Every row comes from one small tree of marks. The marks that hang from a mark follow it in brackets, in the order of their numbers. Every link used is in the known rows. Which tree was each row made from?
Known rows
q311(q203(q162(q473)) q525(q244(q536))): +1.01	-0.40	-0.31	+0.44	+2.07	-0.07	+0.27	+0.86	+1.00	-0.47	-2.39	+0.10	-0.23	-0.64	-2.72	-1.24	-0.44	+0.23	+3.20	+0.35	+2.64	-0.52	+1.71	+0.13	-0.44	-1.35
q203(q311(q525)): +0.59	-0.61	+0.09	-0.25	+0.28	+1.81	+0.12	-0.25	+0.98	+0.42	-0.44	+0.51	-0.54	-0.25	+0.16	-0.21	+0.48	+0.22	+0.88	+0.20	-0.53	-0.51	+0.99	-0.28	+1.74	+0.63
q244(q525(q311(q162) q798) q536): +3.07	+0.91	-0.28	+0.25	+0.53	+1.95	-0.78	-0.20	+1.55	-0.40	-0.58	-2.13	-0.88	+0.00	+1.09	-0.47	-1.16	-1.17	+0.38	+1.35	+1.83	+0.34	+1.48	-0.35	-3.37	-0.50
q473(q162(q203(q311(q244)))): -1.34	-0.42	+0.27	+1.18	+1.87	+0.63	-0.21	+0.61	+0.68	+0.65	-3.39	+1.27	-0.04	+0.30	-0.98	-0.37	+1.14	+0.15	+1.50	+0.24	+0.42	-0.47	-0.35	-0.52	+2.49	+1.28
q536(q244(q311(q203) q525(q798))): +2.40	+0.02	-0.62	+0.96	+1.21	+3.05	-0.85	-0.66	+0.57	-0.68	-0.03	-2.07	+0.09	+0.44	-1.11	+0.08	-1.18	-0.49	-0.46	+1.51	+2.48	-0.08	+2.63	+0.39	-2.60	+0.00
q536(q244(q311(q162(q473)) q525)): +3.40	+0.40	-0.78	+1.18	+1.21	+1.75	+0.07	-0.46	+1.35	-0.93	-3.31	+0.07	+0.96	-0.26	+0.81	-0.60	-1.60	+0.04	+0.34	+1.38	+3.17	+0.34	+3.17	-0.01	-1.56	-0.65
q525(q311): +0.85	+0.28	+0.02	-0.72	-0.46	-0.27	-0.15	+0.09	-0.48	+0.09	+0.17	-0.37	-0.84	-0.14	+0.98	-0.44	+0.04	-0.17	+0.01	+0.63	+0.02	+0.89	+1.21	-0.83	-0.51	-0.95
q473(q162(q203(q311(q525(q244))))): +0.52	-0.56	+0.21	-0.24	+1.49	+0.95	+0.24	+0.95	+0.53	+0.59	-2.65	+0.75	-0.59	+0.34	-1.53	-1.09	+0.87	+0.52	+2.98	+0.60	-0.22	-0.16	+0.21	-1.01	+1.54	+1.90
q162(q203(q311) q473): +0.28	-0.42	+0.57	+1.36	+2.29	-0.38	+1.01	+1.03	-0.31	+0.52	-4.61	+1.76	-0.14	+0.22	-0.05	-0.47	+0.41	-0.58	+1.68	+0.12	+0.19	+0.41	+0.16	-0.03	+4.37	+1.24
q798(q525(q311)): +2.18	+0.24	+0.05	+0.15	-1.44	-0.13	-0.18	-0.46	-0.72	+0.39	+0.32	-0.89	-1.45	-0.10	+1.06	-0.45	-0.38	+0.39	-0.12	+0.56	-0.33	+1.73	+1.23	-1.62	-1.53	-0.58
q525(q311 q798): +1.41	+0.11	+0.10	-0.76	+0.38	+0.31	-0.51	+0.40	-0.09	+0.39	+0.78	-1.71	-1.52	+0.07	+0.12	+0.02	-0.07	-0.81	+0.19	+0.91	-0.40	+0.86	+0.67	-0.91	-1.09	+0.20
q311(q162(q473) q203 q244(q525(q798))): +1.68	-0.08	-0.47	+2.32	+2.46	+0.90	-0.11	+1.21	+2.44	+0.16	-2.81	-1.62	+0.38	-0.73	+0.12	-0.11	-0.76	+0.01	+1.30	+1.96	+1.01	-0.16	+4.82	+0.87	-0.93	-0.86
q203(q162 q311(q244 q525(q798)) q473): +1.00	-1.03	+0.15	+0.71	+3.56	+2.54	-0.77	+1.15	+2.02	+0.77	-1.18	-0.74	-0.26	-1.10	-3.59	+0.15	+0.44	+0.16	+1.44	+0.41	+0.06	-0.21	+1.67	-0.91	+1.85	+1.25
q525(q244 q311): +1.79	+0.19	-0.03	-1.30	-0.71	-0.29	-0.45	+0.05	-0.06	+0.08	+0.89	-0.77	-1.15	-0.29	+0.05	-1.25	+0.25	+0.22	+1.14	+0.84	+0.26	+0.85	+0.80	-1.37	-1.77	-0.93
q473(q162(q203)): -1.01	+0.13	+0.18	+0.57	+1.43	-0.83	+0.39	+1.24	-0.87	+0.20	-2.86	+0.65	+0.22	+0.75	-0.68	-0.08	+0.19	-0.16	+0.95	+0.22	+0.11	+0.36	-0.45	-0.23	+1.05	+1.16
q473(q162): -0.90	+0.29	+0.06	+0.15	+0.65	-0.50	-0.05	+0.64	-0.60	-0.02	-1.28	+0.30	+0.20	-0.02	-1.41	+0.06	-0.05	+0.11	+0.41	+0.13	+0.11	+0.14	-0.53	-0.27	-0.76	+1.15
q162(q203(q311(q244))): -0.43	-0.69	+0.20	+1.04	+1.29	+1.12	-0.18	-0.11	+1.25	+0.64	-2.08	+1.02	-0.30	+0.33	+0.44	-0.43	+1.18	+0.07	+1.11	+0.10	+0.35	-0.62	+0.13	-0.31	+3.16	+0.10
q244(q525 q536): +1.71	+0.58	-0.07	+0.36	-0.25	+1.64	-0.81	-1.30	+0.72	-0.47	-0.63	-0.70	+0.72	+0.06	-0.37	-0.29	-0.54	-0.71	-0.28	-0.03	+2.18	-0.47	-0.98	+0.47	-1.56	-0.19
q473(q162(q203(q311(q244(q525))))): +0.21	+0.04	+0.28	+1.48	+1.35	+1.78	-0.65	+0.18	+0.77	+0.66	-3.91	+0.51	+0.77	+0.23	-1.23	-0.46	+0.78	+0.11	+0.90	+0.80	+0.62	-0.37	+0.47	-0.46	+1.74	+1.88
q244(q311(q162 q203 q525) q536): +1.24	-0.49	-1.27	+0.61	+1.10	+1.65	-0.02	-0.27	+2.08	-0.86	-0.91	+0.01	-0.71	-0.25	+2.17	-1.05	-0.94	+0.37	+1.17	+1.01	+2.91	-0.81	+4.68	+0.75	-2.02	-2.83
q311(q203 q525): -0.02	-0.51	-0.39	+0.08	+0.43	+0.49	+0.40	+0.42	+0.58	-0.01	+0.13	-0.39	-0.17	-0.09	+0.57	-0.13	-0.04	+0.51	+0.76	+0.72	-0.01	-0.30	+3.26	+0.59	+0.22	-1.50
q473(q162(q203(q311))): -1.25	+0.00	+0.49	+1.05	+1.89	+0.22	+0.51	+1.19	-0.79	+0.37	-3.76	+1.52	-0.18	+0.57	-1.16	-0.28	+0.55	-0.26	+1.34	+0.12	-0.11	+0.11	-0.69	-0.40	+2.54	+2.38
q798(q525(q244)): +2.28	-0.13	-0.02	+0.31	-1.05	+0.16	-0.29	-0.64	+0.16	+0.28	+0.84	-0.90	-0.92	-0.14	-0.81	-0.81	-0.24	+1.04	+1.02	+0.11	-0.18	+0.80	-0.31	-1.18	-2.22	+0.46
q525(q311(q203(q473) q244)): +0.82	-0.17	-0.23	+0.58	+1.91	-0.26	-0.29	+1.12	+0.12	+0.05	-0.45	-0.70	-0.01	-0.97	+0.05	-0.66	+0.21	+0.38	+0.54	+1.11	+1.17	+1.16	+4.09	-0.33	-0.21	-3.40
q525(q244 q311(q162(q203 q473)) q798): +2.75	-0.06	-0.03	+0.24	+2.42	-1.06	+0.63	+2.13	+0.85	+0.40	-3.03	-0.98	-1.69	+0.17	+0.89	-1.24	-0.41	-0.56	+3.09	+1.77	+0.30	+1.50	+2.52	-1.10	-0.15	-0.15

Write each row's tree
+3.01	+0.07	-0.69	+2.08	+3.25	+1.95	-0.22	+1.73	+0.57	-0.37	-1.88	-1.91	+0.40	-0.84	-0.43	-0.50	-1.67	-0.03	+0.00	+2.06	+1.34	+1.06	+6.19	+0.59	-2.19	-0.17 : q244(q311(q162 q203(q473)) q525(q798))
+2.05	+0.29	-0.15	+1.21	-0.23	-0.47	+0.83	+0.72	-0.11	+0.28	-2.11	-0.24	-1.57	+0.55	+3.01	-0.81	-0.68	+0.53	+0.88	+1.12	-0.28	+1.89	+3.07	-1.43	-0.52	-0.99 : q798(q525(q311(q162(q203))))
-0.02	-0.02	-0.12	+1.05	+2.41	-0.40	-0.25	+1.88	-0.24	-0.07	-1.49	-0.36	+0.04	-1.26	-1.96	-0.69	-0.08	+0.59	+0.68	+1.03	+1.26	+1.15	+4.39	-0.73	+0.10	-2.51 : q525(q311(q203(q162 q473) q244))
-0.02	+0.17	-0.30	+1.83	+2.79	-0.45	+1.13	+2.33	+0.04	-0.64	-1.84	+0.19	+0.59	-0.83	+0.17	-0.37	-1.00	+0.57	+0.86	+0.78	+0.67	+0.82	+4.41	+0.80	-0.33	-1.73 : q311(q162 q203(q473))
+0.00	-0.45	-0.54	+0.78	+3.05	+0.68	-0.58	+0.58	+1.55	-0.29	-1.52	-0.33	+0.87	-0.75	-1.73	-0.35	+0.04	+0.29	+1.74	+0.27	+3.00	-0.35	+1.87	+0.48	-1.02	-2.51 : q311(q203(q473(q162)) q244(q536) q525)
+0.78	+0.34	-0.17	+0.33	+0.72	-0.57	+0.82	+1.33	+0.14	-0.03	-2.27	+0.25	-0.97	+0.41	+2.94	-0.79	-0.29	-0.06	+1.01	+1.19	+0.09	+1.05	+3.02	-0.77	+0.44	-1.34 : q525(q311(q162(q203)))
+1.17	-0.45	-0.53	-0.45	+0.45	+1.02	-0.22	-0.45	+1.49	-0.48	+0.76	-0.73	-0.52	-0.08	-0.47	-1.14	-0.03	+0.29	+2.27	+0.30	+2.18	-0.89	+1.17	+0.47	-1.93	-2.28 : q311(q203 q525(q244(q536)))
+0.49	+0.12	-0.25	+1.75	+1.84	+2.27	-1.44	-0.11	+1.77	-0.25	-0.95	-1.96	+0.24	-0.26	-3.06	-0.04	-0.46	-0.52	+0.51	+0.72	+2.61	-1.15	+1.18	+0.52	-2.10	-0.37 : q311(q203(q162) q244(q525(q798) q536))
+0.23	-0.77	-0.38	+0.71	+3.64	+0.90	-0.56	+1.76	+1.37	+0.49	-0.85	-1.70	+0.26	-0.72	-2.51	+0.31	+0.12	+0.29	+1.57	+1.14	+0.58	+0.21	+3.26	+0.12	-0.68	-0.65 : q311(q203(q473(q162)) q244 q525(q798))
+1.76	-0.56	-0.08	-0.80	+0.34	+2.26	-0.54	-1.10	+2.00	-0.09	+0.24	+0.20	-0.88	-0.23	-0.95	-1.19	+0.55	+0.01	+2.33	-0.20	+1.75	-1.11	-1.19	-0.43	-0.35	-0.04 : q203(q311(q525(q244(q536))))
+1.55	-0.42	-0.58	+1.38	+2.30	-0.68	+0.82	+1.24	+0.55	-0.03	-4.77	+1.20	-0.20	+0.05	+2.17	-0.96	-0.70	+0.01	+1.35	+1.09	+1.38	+0.74	+3.68	-0.01	+1.62	-0.53 : q244(q311(q162(q203 q473)))
+3.08	-0.40	-0.85	+2.08	+1.04	-0.44	+0.51	+0.72	+0.65	-0.18	-2.58	-0.10	-1.14	-0.87	+0.63	-1.80	-1.27	+1.43	+2.19	+1.55	+1.48	+1.30	+5.25	-0.53	-2.44	-1.16 : q798(q525(q244(q311(q162(q473) q203))))
+2.86	+0.74	-0.20	+0.23	+0.34	+1.58	-0.41	+0.64	+0.99	+0.07	-0.56	-2.21	-0.84	-0.17	+1.08	-0.27	-1.03	-0.50	+0.06	+1.94	-0.18	+0.94	+3.27	-0.71	-2.54	+0.28 : q244(q525(q311(q162) q798))
+2.76	+0.21	-0.56	+0.25	-0.20	+2.26	-1.42	-1.82	+0.74	-0.54	-0.83	-0.62	+0.43	-0.06	+0.21	-0.79	-0.73	-0.54	-0.71	+0.38	+3.09	-0.38	+0.54	+0.19	-2.20	-0.36 : q244(q311 q525 q536)
+1.68	-0.14	-0.06	-0.54	+0.95	+1.02	-0.96	-0.57	+1.34	-0.18	+1.25	-1.64	-1.03	+0.25	-1.82	-0.53	-0.10	-0.83	+1.61	-0.11	+1.80	-0.58	-2.61	-0.18	-2.67	+0.38 : q525(q244(q536) q798)
+2.40	-0.46	-0.27	+0.28	+1.79	+1.28	+0.42	-0.01	+2.79	-0.26	-2.74	+0.96	-0.76	-0.79	+0.09	-1.53	-0.19	+0.05	+3.60	+0.37	+2.21	-0.72	+0.83	-0.18	+0.11	-0.47 : q203(q311(q162(q473) q525(q244(q536))))
+2.49	-0.05	-0.35	+1.48	+1.83	+1.24	-0.56	+0.48	+2.82	+0.37	-2.52	-1.55	+0.42	-0.66	+0.19	+0.00	-0.60	-0.22	+0.96	+1.52	+0.75	-0.14	+2.82	+0.20	-0.87	+0.17 : q311(q162(q473) q244(q525(q798)))
+1.01	-0.71	-0.60	-0.61	+0.03	+1.73	-1.14	-1.74	+3.01	+0.02	+0.78	-0.50	-0.07	-0.04	+0.72	-0.27	+0.54	+0.07	+0.97	-0.17	+2.32	-1.37	-0.17	+0.11	-0.67	-2.43 : q311(q244(q536) q525)
+2.30	+0.84	-0.29	+1.48	+1.82	+0.48	+0.57	+2.03	-0.30	-0.52	-2.15	-1.02	+0.52	-1.03	+0.95	-0.90	-1.34	+0.26	+0.25	+1.98	+0.87	+1.81	+6.40	+0.07	-1.57	-2.07 : q244(q525(q311(q162 q203(q473))))
+3.11	+0.32	-0.32	+1.44	+1.22	-0.54	+0.68	+1.79	-0.31	-0.23	-0.78	-1.09	-1.18	-1.06	+0.33	-1.65	-1.18	+1.38	+1.88	+1.55	+0.60	+2.52	+5.26	-1.23	-3.02	-2.28 : q798(q525(q244 q311(q162 q203(q473))))
-0.09	+0.25	+0.11	+0.94	+1.73	-1.56	+0.75	+2.09	-1.35	-0.12	-3.33	+0.40	-0.57	-0.82	-1.31	-0.70	-0.54	-0.04	+1.21	+1.10	+0.73	+1.23	+3.72	-0.40	+0.84	-1.07 : q525(q311(q203(q162(q473))))
+1.40	-0.92	-0.51	+0.64	+3.38	+1.76	-0.88	+0.22	+2.50	+0.03	+0.33	-1.96	-0.04	-0.49	-1.24	+0.04	-0.02	-0.37	+1.48	+0.45	+2.44	-0.48	+1.89	+0.79	-0.91	-2.56 : q311(q203(q473) q244(q536) q525(q798))
+2.37	+0.03	-0.32	+0.30	-1.20	+0.84	-1.30	-1.98	+1.31	+0.18	+0.63	-1.04	-1.38	-0.16	+1.17	-0.70	+0.06	+0.13	+0.36	+0.12	+2.22	+0.53	-0.20	-1.39	-2.54	-2.50 : q798(q525(q311(q244(q536))))
+0.34	-0.94	+0.05	+0.69	+1.84	+1.16	-0.16	+0.37	+2.03	+0.68	-3.22	+1.12	-0.08	-1.11	-2.01	-0.40	+0.69	+0.55	+1.98	+0.36	+0.56	-0.71	+1.84	-0.74	+3.22	+0.45 : q203(q162(q473) q311(q244 q525))
+1.24	-0.57	-0.72	+0.86	+3.03	+1.32	-0.33	+0.82	+0.27	-0.73	-1.85	+0.05	+0.23	-0.92	-2.14	-0.89	-0.92	+0.22	+0.91	+0.37	+3.34	+0.14	+3.79	+0.25	-0.56	-1.80 : q244(q311(q203(q162 q473) q525) q536)
+0.65	+0.06	-0.06	+1.48	+2.99	-0.65	+1.13	+2.15	+0.12	-0.19	-3.08	+0.59	+0.63	+0.03	+0.92	-0.41	-0.63	+0.12	+1.04	+0.48	+0.42	+1.15	+2.54	+0.17	+1.57	-0.67 : q311(q162(q203(q473)))
+2.45	-0.62	-0.46	+0.56	+3.13	+0.80	-0.61	+1.43	-0.04	-0.08	+0.06	-1.76	-0.60	-0.75	-2.39	-1.00	-0.57	+0.15	+1.29	+1.24	+1.26	+1.04	+3.37	-0.13	-1.99	-0.26 : q525(q244(q311(q203(q473))) q798)
+2.57	-0.61	-1.06	-0.22	+1.42	+2.59	-0.79	-0.65	+2.86	-0.34	-0.01	-1.25	-1.31	+0.00	+1.38	-0.45	-0.87	-0.47	+1.01	+0.85	+2.27	-0.77	+2.27	+0.01	-2.51	-0.72 : q244(q311(q162 q525(q798)) q536)
+3.41	-0.27	-0.81	+1.31	+0.36	+0.91	-0.28	-0.81	+1.35	-0.37	-1.85	-0.09	-1.45	+0.51	+1.47	-1.93	-0.91	+0.68	+1.90	+0.53	+2.86	+0.55	+1.28	-1.00	-2.66	-0.85 : q798(q525(q244(q311(q162(q203)) q536)))
+1.45	+0.08	+0.14	+0.40	+3.08	-0.26	-0.13	+2.81	-0.95	-0.04	-0.51	-1.85	-1.06	-0.91	-3.93	-0.98	-0.58	-0.02	+1.84	+1.37	+0.51	+1.71	+3.15	-1.15	-1.71	-0.20 : q525(q244 q311(q203(q162 q473)) q798)
+2.52	-0.77	-0.75	-0.95	+0.92	+2.88	-0.86	-1.15	+1.72	-0.22	+1.22	-1.63	-0.77	+0.54	-0.21	+0.30	-0.53	-0.35	+0.34	+0.81	+1.81	-0.41	+1.07	-0.55	-1.67	-0.12 : q536(q244(q311(q525(q798))))
+0.34	-0.42	-0.12	+1.60	+1.93	+0.56	+0.36	+0.53	+2.35	+0.25	-3.41	+1.43	-0.13	-1.01	+0.70	-0.60	+0.26	+0.31	+1.79	+0.63	+0.85	-0.46	+2.19	-0.09	+1.89	-0.39 : q203(q311(q162(q473) q244))
+2.15	+0.08	-0.51	+0.87	-1.01	+0.33	-0.40	-0.47	+1.59	+0.34	+0.02	-0.83	-1.42	-0.51	+2.46	-0.72	-0.31	+1.15	+0.54	+1.16	+0.29	+1.08	+3.32	-1.63	-2.30	-2.15 : q798(q525(q311(q162 q244)))
+2.12	+0.24	-0.55	+1.07	+1.09	+2.72	-1.34	-0.95	+3.47	-0.22	-0.36	-1.97	+0.09	-0.10	+0.31	-0.09	-0.62	-0.56	+0.57	+0.84	+2.41	-1.11	+0.72	+0.38	-2.96	-0.67 : q311(q162 q244(q525(q798) q536))
+3.28	+1.01	-0.28	+0.57	+0.57	+0.78	+0.50	+0.15	+0.85	-0.78	-2.96	-0.37	+0.46	-0.25	+1.34	-0.48	-1.39	-0.31	+0.74	+1.62	+2.27	+1.03	+2.83	-0.60	-1.49	-1.42 : q536(q244(q525(q311(q162(q473)))))
+1.37	-0.81	-0.56	+0.85	+2.91	+0.67	+0.41	+1.30	+2.54	+0.29	-2.32	-0.02	+0.62	-0.21	+1.70	-0.44	+0.09	+0.79	+1.70	+0.89	+0.71	+0.29	+4.04	-0.07	+1.66	-2.39 : q311(q162(q203(q473)) q244 q525)
+2.22	-0.72	+0.03	-0.78	+1.21	+2.95	-0.84	-0.86	+2.36	+0.23	+0.85	-1.14	-1.56	-0.01	-1.76	-0.75	+0.40	-0.65	+2.53	+0.05	+1.31	-1.13	-1.52	-0.50	-0.89	+1.04 : q203(q311(q525(q244(q536) q798)))
+0.42	-0.09	-0.59	+0.79	+1.44	+0.58	-0.29	+1.14	+1.89	+0.10	+0.08	-1.73	-1.50	-0.41	+1.53	-0.40	-0.15	+0.09	+1.09	+1.91	+0.47	+0.14	+4.87	-0.21	-2.03	-2.37 : q525(q311(q162 q203 q244) q798)
+1.82	-0.42	+0.17	+0.09	+2.62	+1.93	-0.31	+0.57	+1.13	-0.26	-1.55	+0.47	-0.08	-1.04	-4.05	-1.27	-0.02	+0.20	+2.58	-0.39	+2.16	-0.19	-0.34	-0.90	+0.44	+0.55 : q203(q162 q311(q525(q244(q536))) q473)
+1.23	+0.19	-0.67	+1.91	+1.69	+2.42	-0.95	-0.20	+3.07	-0.47	-0.66	-2.04	+0.02	-0.16	+0.18	-0.22	-0.78	-0.36	+0.87	+1.25	+2.60	-1.17	+2.64	+1.07	-3.05	-1.63 : q311(q162 q203 q244(q525(q798) q536))
+1.42	-1.03	-0.01	+0.72	+3.01	+2.01	-0.36	-0.27	+2.26	+0.33	-2.39	+0.70	+0.25	-0.05	-0.12	-0.67	+0.83	-0.31	+1.91	-0.26	+2.45	-0.42	+0.20	-0.03	+3.01	-1.45 : q162(q203(q311(q244(q536) q525) q473))
+2.92	-0.66	-0.52	+0.82	+3.03	-0.12	+0.20	+1.58	+1.36	+0.26	-3.41	-0.51	-1.16	+0.11	+0.42	-1.30	-0.60	-0.21	+2.69	+1.56	+1.19	+0.75	+2.88	-0.52	-0.25	+0.63 : q525(q244(q311(q162(q203 q473))) q798)
+2.08	+0.06	-0.28	+1.95	+2.52	+1.05	+0.00	+1.14	+1.71	+0.08	-3.27	-0.39	+1.54	-0.26	+0.83	-0.55	-0.39	+0.45	+0.61	+1.16	+1.17	+0.61	+3.57	+0.12	+0.82	-1.25 : q311(q162(q203(q473)) q244(q525))
+3.13	+0.73	+0.02	-0.46	+0.08	+2.33	-0.84	-0.73	+0.45	-0.29	+0.70	-2.48	-0.36	+0.52	-0.55	+0.26	-0.80	-1.00	-0.34	+1.32	+1.38	+0.69	+0.31	-0.88	-2.65	+0.18 : q536(q244(q525(q311 q798)))
